What can hang from each mark
gefu: pakudub tusiv
gamas: pakudub
tusiv: bako gefu memisa
memisa: pakudub tusiv
pakudub: gamas gefu memisa
bako: pakudub tusiv

Every row comes from one small tree of marks. The marks that hang from a mark follow it in brackets, in alphabetical order. Every link used is in the known rows. Which tree was each row made from?
Known rows
gamas{pakudub{gefu}}: -0.359 -0.691  1.026 -0.053 -0.766 -0.220 -0.469  1.523  4.450  0.428  3.898  2.082 -0.364  1.613 -1.385  0.021  1.488  0.806 -0.135 -1.709 -0.837  0.684
bako{tusiv{gefu memisa}}: -3.882  1.798  0.021  0.741  2.070  0.567  0.155 -2.293  0.676  1.871  0.302 -0.823 -1.015  2.214  0.263 -2.804  2.440  1.063 -0.200 -1.078  0.504  1.626
bako{pakudub}: -1.292  1.585 -1.877 -0.681  0.027  1.000 -0.416 -1.056 -0.144 -0.040  1.782  1.085 -1.156  1.488 -0.368 -1.378  0.045  0.009  0.644 -1.226  1.647  1.686
gamas{pakudub}: -0.228  0.346  0.162 -0.288 -0.908 -0.216  0.185  0.787  2.522  0.401  2.750  1.012 -0.310  1.713 -0.034 -0.537  0.925  0.148  0.249 -0.005  1.222  0.061
gefu{tusiv{bako}}: -1.284  0.258 -1.881  2.120  0.463  1.563 -0.692 -3.616  1.145 -0.393  0.475  1.242  1.074  0.576  0.425 -1.134  1.320  0.365  0.112 -0.806  0.358  0.468
memisa{pakudub{gamas}}: -0.633 -0.152 -1.200  0.841  1.775 -1.045 -2.871  0.160  0.397 -0.329  0.340  1.387 -0.726 -1.172 -1.089  0.370 -1.800 -0.168 -0.012  0.719 -2.659  0.897
pakudub{gamas memisa}: -2.089 -1.817 -0.296  1.388 -0.792 -0.656 -0.692  0.265  2.009  0.887  0.298  0.905 -0.468 -1.758  0.151  0.055 -1.247 -0.767  0.560  1.233  0.155  0.167
gefu{pakudub tusiv{bako}}: -2.297 -0.700 -0.403  2.365  0.300  1.982  0.028 -2.858  1.653  0.475 -0.507  1.493  0.965  0.356  0.288 -1.686  1.556  0.549  0.780 -1.536  1.654  1.041
pakudub{gamas memisa{tusiv{bako}}}: -1.317 -2.159 -1.874  0.636 -0.572 -0.213  0.079  0.556 -1.318  1.923 -1.491  0.700  0.944 -0.262 -0.060 -0.905 -1.298 -0.078  0.919  1.626  1.335 -0.092
pakudub{memisa}: -1.876 -0.619 -0.002  1.353 -0.802  0.423 -0.062 -0.808  4.527  0.667  1.615  0.274 -0.189 -1.600  0.156 -0.912  0.924 -0.019  0.941  1.274  1.179 -0.073
gefu{pakudub{gamas} tusiv{bako memisa}}: -4.022 -1.273 -1.079  1.533  0.769  1.619  0.330 -3.182 -0.330  1.548 -1.730  2.155  0.773  1.287  0.462 -2.087  0.146 -0.279 -0.017 -2.061 -0.179  2.188
gefu{pakudub{memisa} tusiv}: -3.349 -0.799  0.363  2.723 -2.748  1.772  0.538 -1.890  4.149  0.952 -0.164  1.723  0.288 -1.510  0.895 -1.229  1.529 -0.232  0.935  0.758  1.969  0.448
tusiv{memisa{pakudub}}: -2.028  1.667 -1.440 -0.010  1.852  0.654 -1.280 -2.465  3.510  0.430  1.391  0.730 -0.366 -0.026 -0.704 -1.995  1.414  0.435 -0.115  0.541 -2.328  1.757
tusiv{bako memisa}: -2.116  0.188 -1.163  0.462  2.654  1.277  0.375 -3.266  2.592  1.070  1.203  0.215  0.487  1.153 -0.231 -2.709  1.895  0.678  0.323 -1.561  0.365  1.467
pakudub{gefu memisa{tusiv}}: -2.304 -0.886 -1.089  1.055 -2.455  0.693 -0.298  0.654  2.958  1.667  1.756  1.125 -0.002 -0.571 -1.306 -0.760  1.715  1.046  0.521  0.864  0.454  0.812
gefu{pakudub tusiv}: -3.493  0.339 -0.579  2.392 -1.731  1.946 -0.095 -2.415  1.298  0.343  0.710  1.497 -0.165  0.276  0.389 -1.160  1.407  0.189  0.429 -0.834  1.619  1.551
tusiv{bako gefu}:  0.242  0.579 -0.811  1.180  3.504  0.911 -0.584 -1.511 -0.389  0.268 -0.970  0.152 -0.091  1.390  0.883 -1.836  0.288  0.994  1.079 -1.446  2.596  0.753
bako{pakudub{gefu memisa}}: -1.423 -0.470 -0.275 -0.097 -0.604  0.821 -0.469  0.297  4.316  0.463  2.221  2.309 -0.738 -0.252 -1.263 -0.961  0.798  0.246  0.743 -1.350 -0.022  1.093
tusiv{bako}: -0.756 -0.570 -0.571  1.205  2.239  0.603 -0.472 -1.889  2.230  0.173  1.233  0.125  0.383 -0.147 -0.540 -1.318  1.131  0.834  0.788 -1.078  1.110  0.474
pakudub{gefu}: -1.978 -0.507  0.042  1.372  0.466  0.578 -1.517 -0.505  3.883  0.059  3.075  1.290 -0.747 -0.254 -1.847 -0.206  1.500  1.203  0.019 -1.869 -0.803  1.771
gefu{pakudub{gamas memisa} tusiv{bako}}: -2.371 -3.014  0.287  2.664 -0.480  0.722  0.142 -1.229  1.778  1.229 -2.442  2.246  1.164 -1.498  0.700 -0.913 -0.696 -0.599  0.936 -0.188  0.823  0.008
memisa{pakudub tusiv{bako gefu}}:  1.411  1.671 -2.519  0.044  3.217  0.480 -1.691 -0.369 -2.573  0.741 -2.406  0.481  0.515  1.930  0.245 -2.144 -0.069  1.401  1.008  0.877  1.115  0.695
gefu{pakudub}: -2.803 -0.418  0.684  1.538  0.023  0.994  0.059 -0.588  2.687  0.912  1.505  0.387 -0.891 -0.393 -0.546 -1.376  1.116  0.672  1.058 -1.055  2.473  1.649
bako{pakudub{memisa} tusiv}: -2.731  0.093  0.733 -0.151 -0.539 -0.142  0.245 -0.413  3.246  1.291  1.246  0.329 -0.654 -0.276 -0.767 -1.520  1.431 -0.005  0.675  0.218  0.723 -0.011

Write each row's tree
-0.128  1.240 -2.502  0.487  1.713  1.162 -0.164 -0.818 -3.806  1.343 -1.401 -0.106  0.339  2.835  0.828 -2.230  0.213  1.340  1.024 -0.221  3.755  1.054 -> memisa{tusiv{bako gefu}}
 1.047  0.649 -3.001 -0.005  3.183 -0.428 -2.219  0.774 -5.408  0.954 -3.696  1.110  0.234  1.698  0.160 -1.160 -2.508  0.683  0.512  0.819  0.021  0.871 -> memisa{pakudub{gamas} tusiv{bako gefu}}
-2.363 -1.168 -2.252  0.748 -2.598 -0.268 -0.142  1.019 -1.513  1.856 -0.411  0.682 -0.141 -0.220  0.052 -0.355 -1.272 -0.365  0.514  2.558  1.304  0.470 -> pakudub{gamas memisa{tusiv}}
-4.609 -0.245 -0.208 -1.199  1.358 -0.156 -0.801 -0.405  0.700  1.826  1.867  1.868 -1.430  2.135 -2.488 -1.199  0.527  0.412 -1.015 -3.442 -3.166  2.849 -> bako{pakudub{gamas gefu} tusiv{memisa}}
 1.334 -0.122 -0.790 -0.623 -0.483  0.197  1.437  1.854 -0.842  2.257 -1.884  0.839  1.268  2.849  1.757 -2.222  0.404  0.514  1.376  1.570  3.907 -1.195 -> gamas{pakudub{memisa{tusiv{bako gefu}}}}
-1.369 -0.680 -1.082  2.415  0.836  1.483 -1.463 -2.660  3.218 -0.341  1.594  2.312  1.082  0.381 -0.984 -0.482  1.834  1.075 -0.262 -2.511 -1.418  1.042 -> pakudub{gefu{tusiv{bako}}}
-3.874  1.040 -2.018  1.497 -1.188  2.048 -0.636 -3.712  3.180  0.460  2.480  2.313  0.205  1.462 -0.593 -1.448  2.696  0.659 -1.062 -2.010 -2.536  2.568 -> pakudub{gefu{tusiv{memisa}}}
-1.971  0.766 -0.602  0.275  2.238  0.666 -2.016 -1.516  5.545  0.422  2.283  1.812 -0.388 -0.022 -2.197 -1.485  2.073  1.192 -0.519 -1.310 -4.171  2.332 -> tusiv{memisa{pakudub{gefu}}}
-0.412 -1.751 -0.987 -0.382  1.372 -0.163 -0.042  0.184  0.256  0.811 -1.158  1.845  0.127 -0.116  0.000 -1.157 -2.042 -0.844  1.205 -0.596  0.910  0.215 -> tusiv{bako{pakudub{gamas memisa}}}
-3.447  0.172  2.206  1.806  1.589  0.391 -0.289 -0.129  0.844  1.781 -0.499 -0.560 -1.314  0.893 -0.150 -1.983  1.612  1.376  0.914 -1.513  2.668  1.365 -> bako{tusiv{gefu{pakudub}}}
-1.182  1.525 -2.552  0.842  2.380  1.556 -1.304 -4.629  2.463 -0.072 -0.476  1.808  1.489  0.704  0.079 -2.434  1.782  0.426 -0.372 -0.040 -2.870  0.963 -> gefu{tusiv{bako memisa{pakudub}}}
-1.079  0.998 -3.483 -1.377 -1.474  0.327  0.142  1.627 -6.262  1.909 -2.800  1.603 -1.101  2.607  1.468 -1.501 -2.972 -0.594  0.998  1.170  3.263  1.221 -> bako{pakudub{gamas memisa{tusiv{gefu}}}}
 0.794  0.489 -1.182 -0.421  2.682  1.010  0.406 -0.686  0.128  0.693 -2.054  1.268 -0.021  1.180  1.402 -2.678 -0.504  0.039  1.759 -0.985  3.289  0.181 -> tusiv{bako{pakudub{memisa}} gefu}
-0.706 -1.064 -0.333  0.959  2.112 -1.017 -3.577  0.937  2.606 -0.253  1.248  2.504 -0.900 -1.388 -2.537  0.864 -1.249  0.543 -0.456 -1.004 -4.488  1.612 -> memisa{pakudub{gamas gefu}}
-1.860  0.084 -2.547 -1.624  2.736  0.599  0.164 -1.839 -2.020  1.076 -0.492  1.732 -0.188  2.596 -0.175 -2.369 -1.256 -0.484  0.174 -2.440 -0.146  2.226 -> tusiv{bako{pakudub{gamas}} memisa}
-0.437 -1.779  1.786  0.262 -1.832 -0.355  0.116  2.061  7.042  1.028  2.751  2.253  0.090 -0.111 -0.890 -0.049  1.676  0.351  0.398 -0.143 -0.537 -0.417 -> gamas{pakudub{gefu memisa}}
-0.430 -0.542 -1.812 -0.752  2.374 -0.015 -0.842 -0.444 -2.430  0.235 -0.310  1.747 -0.382  1.479 -0.564 -0.953 -2.172 -0.375  0.693 -2.081  0.551  1.392 -> tusiv{bako{pakudub{gamas}}}
-0.685 -1.168 -0.265 -0.522 -3.674 -0.083  0.593  2.809  3.630  2.040  2.187  2.006  0.436  1.445 -0.881 -0.353  1.664  0.740  0.342  1.119  0.728 -0.151 -> gamas{pakudub{gefu memisa{tusiv}}}
-1.809  0.229 -2.204 -0.998 -2.476  1.041  0.034  0.957  0.868  1.647  1.355  2.112 -0.398  1.243 -1.253 -1.337  0.766  0.610  0.724 -0.145  1.079  1.390 -> bako{pakudub{gefu memisa{tusiv}}}
-1.478 -3.037 -0.366  2.606 -0.046  0.400 -1.405 -1.092  2.957  0.384 -0.516  3.072  1.200 -1.345 -0.428  0.222 -0.314 -0.037 -0.157 -1.012 -2.566  0.076 -> pakudub{gamas gefu{tusiv{bako}} memisa}
-1.818 -0.581 -1.366 -0.493  0.568  0.034 -1.663  0.894 -0.809  0.099  1.774  2.816 -1.548  1.119 -1.880  0.147 -1.679 -0.007 -0.138 -2.901 -1.349  2.540 -> bako{pakudub{gamas gefu}}
-1.237  1.491 -1.796 -0.029  3.267 -0.232 -1.950 -0.903 -1.556  0.730 -1.933  1.342 -1.047  1.414  0.545 -1.742 -1.668 -0.001 -0.192  0.071 -1.994  2.142 -> tusiv{gefu memisa{pakudub{gamas}}}
-2.352  0.738 -0.850  0.144 -2.186  1.362  0.251 -1.579  3.696  0.812  2.930  3.297  0.499  3.126 -0.274 -1.159  2.711  0.341 -1.254 -1.712 -2.132  1.407 -> gamas{pakudub{gefu{tusiv{memisa}}}}
-1.103 -1.392 -0.704  0.299  4.549 -0.439 -2.503 -0.846  3.390  0.688 -0.012  2.394  0.356 -0.028 -2.328 -1.007 -0.146  0.817 -0.453 -2.201 -5.281  1.967 -> tusiv{bako memisa{pakudub{gamas gefu}}}
-1.073  1.074 -2.595 -1.439  3.996  0.820  0.066 -1.556 -4.495  1.240 -2.403  1.780 -0.620  3.812  1.129 -3.035 -2.038 -0.279  0.477 -2.950  1.143  2.504 -> tusiv{bako{pakudub{gamas}} gefu memisa}
 0.349 -0.259 -1.757  0.419  2.275  0.301 -2.238  0.203  1.936  0.542  0.636  1.547  0.857  0.305 -2.560 -0.908  1.244  2.014  0.295 -0.401 -2.080  1.113 -> memisa{pakudub{gefu} tusiv{bako}}
-2.703  1.137 -0.125  0.176  3.734 -1.099 -1.993 -0.808 -0.690  1.512 -1.696  0.414 -1.115  1.237 -0.356 -1.714 -0.385  0.372 -0.724 -0.129 -3.150  1.619 -> bako{tusiv{gefu memisa{pakudub{gamas}}}}
-3.547  0.122  0.157  0.268  2.563 -1.207 -2.013 -1.040  1.749  1.311  0.242  0.399 -0.635 -0.051 -1.629 -1.089  0.416  0.230 -0.972  0.400 -4.268  1.418 -> bako{tusiv{memisa{pakudub{gamas}}}}
-1.705 -1.747 -0.665 -0.186 -0.657 -0.217 -0.973  1.384  1.768  0.691  1.060  2.954 -1.067 -0.564 -1.249 -0.066 -1.544 -0.418  0.332 -1.511 -1.044  1.314 -> bako{pakudub{gamas gefu memisa}}
 0.432 -0.700 -1.119 -0.408  2.639 -0.050 -0.244  0.399 -2.192  0.897 -3.163  1.865 -0.293  1.063  1.378 -1.846 -2.834 -0.692  1.387 -0.855  2.023  0.404 -> tusiv{bako{pakudub{gamas memisa}} gefu}
-0.810  2.138 -3.057 -1.423 -1.583  1.418  0.745  0.386 -3.769  1.697 -1.766  1.010 -0.718  2.560  1.558 -2.493 -0.489  0.051  1.369  1.228  4.293  1.034 -> bako{pakudub{memisa{tusiv{gefu}}}}
